Known rows, with every way that one mark hangs from another
[Q103 Q345]: [ 1.312 -1.529 -1.548 -1.731  2.066  0.349  0.267  1.145 -0.440  1.932
  1.699 -1.247  0.255  3.004  3.094 -3.264 -3.414 -0.293  0.953 -2.805
  0.321  0.358]
[Q103 Q345 [Q668 Q457 Q759]]: [ 0.741 -2.390 -2.108 -1.480  2.469 -1.500  1.024  0.947 -1.063  2.325
  3.948 -1.179 -0.295  1.308  5.149 -3.566 -3.384 -0.909 -0.514 -2.935
  0.432 -0.447]
[Q283 Q884]: [ 1.034 -1.844 -2.530 -1.867  2.969  0.891  1.764  1.205  0.950  0.482
  0.704 -2.258  1.106  4.315  0.556 -2.082 -2.152 -0.004  1.039 -1.760
  0.512  0.158]
[Q759 [Q668 Q514]]: [ 3.006 -0.528 -0.799 -0.227  2.229  1.343  3.958  1.752  0.802  2.904
  1.183 -1.780  1.587  2.911  1.480 -2.605 -2.508 -0.133  0.820 -3.202
  0.561 -0.047]
[Q103 Q345 Q442]: [ 0.516 -3.183 -1.569 -1.756  2.125  0.873  0.294  0.700  0.907  2.304
  2.803 -1.326  0.087  3.399  4.229 -2.748 -3.646  0.409  1.001 -2.341
 -0.293 -0.520]
[Q668 Q457]: [ 1.092 -0.904 -2.750 -0.592  1.437 -0.274  1.056  1.777  1.463  1.397
  1.395 -0.212  0.673  2.922  1.357 -2.679 -2.325  0.663  0.315 -2.248
  0.005 -0.548]
[Q103 [Q345 [Q884 Q283]] Q442]: [-0.789 -2.932 -1.188 -0.258  2.246  1.164 -0.628 -1.181  1.458  1.484
  2.756 -0.794 -0.474  3.154  3.636 -2.504 -3.968  0.504  0.772 -3.157
 -1.150 -0.450]
[Q759 [Q668 Q103 Q457 Q514]]: [ 2.299 -0.125 -0.888  0.306  3.046  0.633  3.490  2.289  1.068  2.582
  2.082 -2.071 -0.042  2.231  0.977 -2.384 -1.940  0.188 -0.847 -2.629
  0.155 -1.103]
[Q884 Q283]: [ 0.564 -0.924 -1.835 -0.019  2.067  0.783  1.002  0.395  1.664  1.648
  0.201  0.399  1.509  3.388  1.405 -2.158 -3.095 -0.251  0.927 -3.433
 -0.575  0.760]
[Q668 Q103 Q457 Q514 Q759]: [-0.500  0.254 -2.536  0.405  1.703  0.481  3.230  1.135  0.783  2.753
  3.993 -2.859 -1.012  0.146  2.436 -1.842 -4.201 -0.512 -1.389 -2.943
 -0.954 -1.300]
[Q759 [Q668 [Q103 Q345 Q442] Q514]]: [ 1.949 -1.650 -0.013 -0.478  3.503  1.462  3.057  1.587  0.794  3.206
  2.958 -2.818 -0.390  2.665  2.859 -2.385 -2.903 -0.089 -0.302 -2.740
 -0.064 -0.933]
[Q457 [Q668 Q103 Q514 Q759]]: [ 1.393 -0.093 -1.371 -0.744  3.255  1.635  3.983  1.577 -0.586  4.085
  3.265 -3.819 -1.015  0.758  2.458 -1.495 -2.953 -0.270 -1.212 -2.659
  0.687 -1.153]
[Q103 Q345 Q442 [Q668 Q457]]: [ 0.523 -4.099 -1.651 -1.483  2.562 -0.925  0.410  1.032 -0.432  2.800
  4.089 -0.709 -0.382  2.193  4.551 -3.625 -2.634  0.335  0.116 -1.778
 -0.124 -1.061]
[Q759 [Q668 Q103 Q457]]: [ 2.718 -0.839 -1.039 -0.304  3.829 -0.032  2.063  2.481  2.287  1.695
  1.376 -1.215 -0.201  3.707  1.579 -2.231 -1.408  0.160 -1.140 -2.414
  0.485 -0.971]
[Q442 Q103]: [ 0.757 -1.528 -1.859 -0.852  3.000  1.949  0.938  1.631  1.354  2.244
 -0.953 -1.008  0.559  5.049  1.881 -1.744 -2.459  0.789  0.500 -1.987
 -0.355  0.245]
[Q442 [Q103 [Q345 [Q884 Q283]]]]: [-0.512 -1.460 -1.226 -0.198  3.250  1.929 -0.644 -0.087  0.639  1.418
 -0.115 -1.086 -0.404  4.436  2.648 -2.106 -2.951  0.753  0.358 -2.923
 -0.755  0.053]
[Q442 [Q103 Q345]]: [ 0.544 -1.685 -1.499 -1.440  3.173  1.735  0.109  1.385  0.148  2.070
 -0.113 -1.601  0.091  4.689  3.161 -2.331 -2.706  0.716  0.557 -2.211
 -0.054 -0.011]
[Q759 Q668]: [ 3.465 -1.318 -0.913 -0.747  3.050  0.667  2.588  1.956  2.043  1.947
  0.429 -0.923  1.413  4.383  2.057 -2.431 -1.957 -0.082  0.391 -2.885
  0.907  0.180]
[Q442 [Q103 Q345 [Q668 Q514]]]: [ 0.515 -2.135 -0.998 -1.040  3.080  1.380  1.503  1.262 -2.015  3.656
  1.079 -1.880 -0.127  2.866  2.993 -3.036 -2.808  0.231  0.418 -2.185
 -0.257  0.148]
[Q884 Q283 Q345]: [ 0.007 -0.914 -0.940  0.027  2.416  0.811 -0.465  0.414 -0.109  1.917
 -0.547 -0.239  2.266  3.161  1.211 -1.354 -2.754  0.596  0.319 -3.719
  0.330  0.608]
[Q668 Q759]: [ 0.970 -1.314 -2.544 -0.895  1.701  0.549  2.104  0.744  1.926  1.925
  1.771 -1.351  0.774  2.792  3.727 -1.923 -4.212 -0.884  0.227 -3.301
 -0.036  0.312]
[Q103 Q442]: [ 0.836 -3.008 -1.984 -0.988  1.816  1.180  1.315  0.961  2.429  2.432
  1.720 -0.705  0.841  3.888  2.679 -2.022 -3.201  0.536  0.938 -2.010
 -0.685 -0.193]
[Q345 [Q884 Q283]]: [ 0.066 -1.016 -1.541  0.790  1.932  1.038  0.224 -0.941  1.773  1.130
  0.573  0.173  0.136  3.152  0.849 -2.113 -3.399  0.025  0.591 -3.578
 -1.063  0.676]

Rows
[ 0.427 -3.212 -1.967 -0.165  1.411  0.078  2.830  1.132  0.003  3.873
  3.793 -0.862  0.416  1.142  2.431 -3.002 -2.783  0.510  0.433 -1.727
 -0.882 -0.967]  [Q103 Q442 [Q668 Q457 Q514]]
[ 2.049 -0.247 -0.606 -0.151  3.197  0.453  2.781  2.117  0.175  2.407
  2.797 -2.472 -0.423  1.950  1.946 -2.811 -2.204  0.100 -0.759 -2.874
  0.384 -1.287]  [Q759 [Q668 [Q103 Q345] Q457 Q514]]
[-0.505 -0.006 -1.440  0.496  1.905  0.488  1.114  0.570 -1.059  2.341
  3.842 -2.567 -2.212  0.258  1.039 -2.897 -3.481  0.348 -0.823 -2.601
 -1.056 -1.299]  [Q668 [Q103 [Q345 Q884]] Q457 Q514]
[ 1.284 -1.836 -1.522 -1.372  4.097  1.315  2.625  1.523  1.390  3.366
  3.213 -2.994 -1.277  2.473  3.710 -1.103 -2.523  0.090 -1.542 -2.041
  0.623 -1.486]  [Q457 [Q668 [Q103 Q442] Q759]]
[ 0.942 -4.456 -1.027 -1.813  2.763 -0.188  0.665  0.784 -0.717  3.390
  3.465 -0.953 -0.225  2.606  4.609 -3.474 -3.222 -0.206  0.593 -1.989
 -0.150 -0.161]  [Q103 Q345 Q442 Q668]
[-0.103  0.040 -3.122  0.188  0.327  0.528  3.548  0.835  0.790  2.385
  3.570 -2.097  0.841  0.408  2.920 -2.261 -4.148 -0.060  0.079 -3.363
 -0.490 -1.089]  [Q668 Q457 Q514 Q759]
[-0.264 -0.826 -2.373 -0.840  2.944 -0.617  0.665  1.215  1.033  1.534
  3.866 -2.312 -1.691  1.614  4.371 -2.253 -3.869 -0.671 -1.770 -2.898
 -0.225 -1.272]  [Q668 [Q103 Q345] Q457 Q759]
[ 1.686 -0.178 -1.826 -0.975  2.232  1.660  4.202  1.328 -0.618  3.807
  2.973 -3.176  0.459  1.009  2.787 -1.874 -2.938  0.042  0.013 -3.021
  1.080 -0.995]  [Q457 [Q668 Q514 Q759]]
[-1.150 -1.114 -2.529  0.486  1.722  0.916  3.219  0.831  1.852  3.103
  4.847 -2.922 -1.121  0.417  3.319 -1.476 -4.398  0.007 -1.356 -2.535
 -1.479 -2.004]  [Q668 [Q103 Q442] Q457 Q514 Q759]
[ 1.188 -2.844 -0.806 -0.958  2.707 -0.482  0.024 -0.028 -1.834  2.471
  2.630 -0.900 -0.972  2.097  2.989 -3.811 -3.205 -0.663  0.275 -2.697
 -0.044  0.603]  [Q103 [Q345 Q884] Q668]
[ 0.647 -1.462 -2.385 -0.076  1.364 -0.565  3.477  1.023 -0.712  3.416
  3.610 -1.450  0.494  0.280  3.047 -2.996 -3.499 -0.710 -0.274 -2.856
 -0.205 -0.379]  [Q103 [Q668 Q457 Q514 Q759]]
[-0.091 -3.645 -1.331 -1.198  1.918  0.394  2.654 -0.008 -1.136  4.185
  5.223 -2.482 -0.138  0.655  5.797 -3.069 -4.714 -0.799  0.341 -2.885
 -0.497 -0.535]  [Q103 Q345 Q442 [Q668 Q514 Q759]]
[-0.114 -3.185 -1.311 -0.918  2.035  1.081 -0.385 -0.559  1.020  1.821
  3.093 -1.360 -0.918  3.275  3.683 -2.646 -3.880  0.592  0.757 -2.571
 -0.794 -0.573]  [Q103 [Q345 Q884] Q442]
[ 0.113 -3.399 -1.496 -0.949  1.742 -0.256  1.805  0.848 -1.596  3.690
  4.839 -1.496 -0.174  0.715  3.967 -3.754 -3.196  0.395  0.456 -2.032
 -0.477 -1.254]  [Q103 Q345 Q442 [Q668 Q457 Q514]]
[-0.052 -3.774 -0.670 -0.411  1.959  0.720  1.362 -0.695 -1.693  3.809
  4.512 -1.887 -1.017  0.948  3.565 -3.552 -3.949 -0.076  0.684 -2.508
 -1.054 -0.401]  [Q103 [Q345 Q884] Q442 [Q668 Q514]]
[ 0.011 -1.658 -2.210 -0.093  2.611  1.029  2.651  1.301 -0.029  3.314
  1.431 -1.672  0.272  2.447  3.018 -2.175 -2.825  0.369 -0.442 -2.260
 -0.582 -0.509]  [Q442 [Q103 [Q668 Q457 Q514 Q759]]]
[-0.155 -2.228 -1.787 -0.913  3.063 -0.077 -0.129  1.485  1.289  1.882
  3.566 -1.648 -1.780  2.628  3.119 -2.401 -2.852  0.618 -0.978 -1.648
 -0.746 -1.652]  [Q668 [Q103 Q345 Q442] Q457]
[ 0.701 -4.215 -1.930 -0.987  2.484  0.063  2.305  0.488  1.498  3.426
  3.331 -0.964  0.424  2.568  4.864 -2.249 -3.743 -0.678 -0.068 -2.268
 -0.534 -0.117]  [Q103 Q442 [Q668 Q759]]
[ 0.039 -0.885 -1.633 -0.262  2.958 -0.353 -0.586  0.902  0.385  1.216
  2.836 -1.517 -2.395  2.166  1.773 -2.778 -2.844  0.288 -1.222 -2.236
 -0.624 -1.004]  [Q668 [Q103 [Q345 Q884]] Q457]
[ 0.684 -2.473 -1.851 -0.849  3.472  1.038  1.714  1.209  0.630  3.045
  0.313 -1.237  0.323  3.944  3.549 -1.942 -2.823 -0.167 -0.311 -2.190
 -0.231  0.294]  [Q442 [Q103 [Q668 Q759]]]
[ 0.046 -0.314 -1.773  0.085  1.995  1.325  3.505  0.752  0.459  3.490
  3.254 -3.213 -0.807  0.650  2.529 -1.634 -4.845 -1.171 -0.894 -3.221
 -0.933 -0.178]  [Q668 Q103 Q514 Q759]
[ 0.809 -1.129 -1.367 -0.707  3.338  1.931  3.999  1.303  0.290  4.303
  3.986 -3.871 -1.109  1.015  3.171 -1.243 -3.040  0.136 -1.104 -2.284
  0.324 -1.715]  [Q457 [Q668 [Q103 Q442] Q514 Q759]]
[-0.159 -3.126 -2.397 -0.182  1.395 -0.001  3.452  0.578  0.585  3.752
  4.707 -1.488  0.410  0.624  4.101 -2.595 -3.714 -0.081 -0.167 -2.324
 -0.944 -1.189]  [Q103 Q442 [Q668 Q457 Q514 Q759]]
[ 0.044 -0.667 -2.681 -0.234  2.747 -0.343  1.510  1.425  2.193  1.605
  2.980 -1.855 -1.182  2.014  3.202 -1.649 -3.517 -0.475 -1.836 -2.608
 -0.481 -1.061]  [Q668 Q103 Q457 Q759]
[ 2.559 -0.210 -1.368  0.053  2.001  0.616  3.741  2.056  1.208  2.266
  1.724 -1.437  1.372  2.447  1.368 -2.741 -1.899  0.493  0.362 -3.011
  0.516 -0.967]  [Q759 [Q668 Q457 Q514]]
[ 1.109 -1.845 -1.799 -0.453  1.637  0.146  3.762  0.667 -0.978  4.019
  3.028 -1.717  0.618  0.689  3.164 -2.860 -4.041 -1.335  0.216 -3.033
 -0.218  0.566]  [Q103 [Q668 Q514 Q759]]
[ 0.053 -2.051 -1.361 -0.988  2.998  1.326  1.990  0.856 -1.472  3.587
  1.811 -2.450 -0.119  2.454  4.418 -2.608 -3.596 -0.260  0.031 -2.696
 -0.266 -0.003]  [Q442 [Q103 Q345 [Q668 Q514 Q759]]]
[ 2.172 -1.888 -1.022 -0.217  3.922  0.270  2.068  2.240  3.179  1.909
  2.021 -1.262 -0.336  3.962  2.331 -1.932 -1.521  0.598 -1.089 -2.044
  0.090 -1.494]  [Q759 [Q668 [Q103 Q442] Q457]]
[ 0.288 -3.501 -1.810 -0.410  1.726  0.692  3.668  0.284  0.306  4.372
  4.177 -1.815  0.537  1.095  4.278 -2.398 -4.275 -0.655  0.246 -2.568
 -0.873 -0.326]  [Q103 Q442 [Q668 Q514 Q759]]
[ 1.344 -2.130 -0.886 -1.275  1.929 -0.070  2.084  0.956 -3.160  3.936
  3.162 -1.663  0.144  0.792  2.918 -3.947 -3.523 -0.883  0.873 -2.749
  0.114  0.560]  [Q103 Q345 [Q668 Q514]]
[-0.850 -2.641 -1.409 -0.564  3.198  0.915  0.391 -0.510  1.876  2.050
  4.244 -2.810 -2.396  2.365  5.048 -1.602 -4.909 -0.687 -1.363 -2.933
 -1.130 -0.881]  [Q668 [Q103 [Q345 Q884] Q442] Q759]
[-0.073 -4.088 -1.357 -0.686  2.459 -0.650 -0.280 -0.165 -0.247  2.301
  4.358 -0.681 -1.360  2.007  4.090 -3.523 -2.837  0.578 -0.150 -1.999
 -0.684 -1.101]  [Q103 [Q345 Q884] Q442 [Q668 Q457]]
